Each row was made from one walk, in order. Every step used is in the known rows, and no mark comes twice. Write each row's walk.
In the rows, zero is written as 128.
Known rows:
bipotum > pugav: [122 157 173 153 120 119 122 122 117 127 167 160  85 115 127 137 107 124]
fide > divopak: [101 131 125 128 104 108 124 139 143 136 104 116 100 106 162 174 121 135]
viku > bipotum > divopak: [120  83 113  79 118 121 155 142 145 149 153 131  74  91 150 161 127 117]
pugav > divopak > fide > bipotum: [109  90  64 109 121 106 152 162 181 134 105 107  69  88 124 243 135 119]
fiper > divopak > fide: [127 104 161 115 136 116 120 169 178 130 155 116  88 124 123 172 122 113]
pugav > divopak: [102 136 117 116  96 140 148 132 152 131 111 108  91 115 133 147 150 111]
bipotum > viku > fiper > pugav > divopak > fide: [130 169 218 112 149  87  90 152 166 121 135 106 126  82 140 171 142  51]
bipotum > viku: [132 155 175 118 122 123 121 130 120 122 129 126 105 114 171 111 166 127]
divopak > fide > bipotum > viku > fiper: [153 102 136 101 185  75 113 143 146 121 126 114 122  69 160 213 140 124]
pugav > divopak > fiper: [138 128 105 128 143 127 122 128 156 122 120 108  97 107 125 140 152 123]
fiper > viku > pugav > divopak: [ 91 139 181 106 123 117 128 138 162 140  90  98 188  98 133  98 125  80]
divopak > fiper > pugav: [149 144 163 153 189  99  79 137 135 122 136 135 144 112 110  86 101  96]
viku > pugav > divopak: [ 99 129 155 121 107 118 131 127 150 140  98 106 125  97 117 113 118  88]
divopak > fide: [155 115 126 133 138 114 110 151 152 126 151 126 138 134 101 199 124 120]
bipotum > divopak > fiper > viku > pugav: [172 118 173 120 181  89  94 144 147 129 121 110 189  88 147 147 119  99]
bipotum > viku > pugav > divopak > fiper: [139 147 191 122 149 101 101 125 148 125 108 103 108  74 153  91 156  99]
viku > bipotum > divopak > fiper: [155  74 103  91 166 107 128 141 148 139 163 129  80  81 143 154 127 132]
fide > divopak > fiper: [136 124 117 141 152  95  98 134 146 127 112 113 104  98 154 167 121 148]
fiper > pugav: [111 151 174 142 141 110 104 138 131 131 127 138 139 122 117  93 100  84]

Write each row's walk:
[138 126 180 116 200  57  90 154 149 124 124 124 129  60 149 179 112  81]
divopak > fide > bipotum > viku > fiper > pugav
[145 150 187 108 160 110 109 116 116 117 131 117 143  94 171 117 154 119]
bipotum > viku > fiper
[140  98 175 104 174 101 109 155 173 126 157 107 128 106 123 176 111 103]
viku > fiper > divopak > fide
[120 112 143 113 166  81 119 132 153 129  80 105  76  42 168 115 146 112]
fide > bipotum > viku > pugav > divopak > fiper
[122 153 155 143  97 117 127 149 165 130 172 138  60 109 107 226 120 100]
bipotum > pugav > divopak > fide
[102  94 127  76 171 123 129 145 177 141 130 105 146  85 138  83 139 118]
pugav > divopak > fiper > viku > bipotum
[136  99 161 116 161  67 110 153 150 135 110 122 122  68 143 176 119 108]
divopak > fide > bipotum > viku > pugav
[113 147 158 131 120 106 109 164 179 133 132 115 109 115  97 183 116  60]
fiper > pugav > divopak > fide
[124 125 179 134 180  76  75 141 156 135  92 104 199  81 154 120  96 116]
fide > divopak > fiper > viku > pugav
[108  70 111 104 155  97 142 175 183 135 126 117  60  90 139 197 112 126]
fiper > divopak > fide > bipotum
[123 117 181 114 197 105 104 136 142 138 186 156 141  85 135  72  95 130]
divopak > fiper > viku > bipotum > pugav
[102 126 121 143 138 101 141 128 121 132 138 160  56  80 145 160  98 138]
fide > bipotum > pugav
[103 156 199 110 101 113 127 130 142 133  99 106 103  84 162  96 155  85]
bipotum > viku > pugav > divopak
[106  81 104 114 134  83 135 154 179 144  92 106 104  71 106 211 104  94]
viku > pugav > divopak > fide > bipotum
[105 181 220 107 141 101 107 133 143 123 113 107 114  77 167 100 149  57]
bipotum > viku > fiper > pugav > divopak
[147 106 106 132 183  74 111 153 144 128 112 130  65  64 152 185 108 100]
fide > bipotum > divopak > fiper > pugav
[104 116 147 117 146 114 129 128 155 141 177 145  42  72 124 105 110 120]
viku > bipotum > pugav > divopak > fiper
[ 92 111 111 124 135  87 129 169 185 137 103 116  78  83 112 208 107  75]
fiper > pugav > divopak > fide > bipotum
[ 85 158 162 128 109 121 125 142 154 133 110 119  98 109 125 110 121  68]
fiper > pugav > divopak
[120  64 125  94 191  81 128 160 178 131 128 107  96  72 140 203 104 117]
viku > fiper > divopak > fide > bipotum
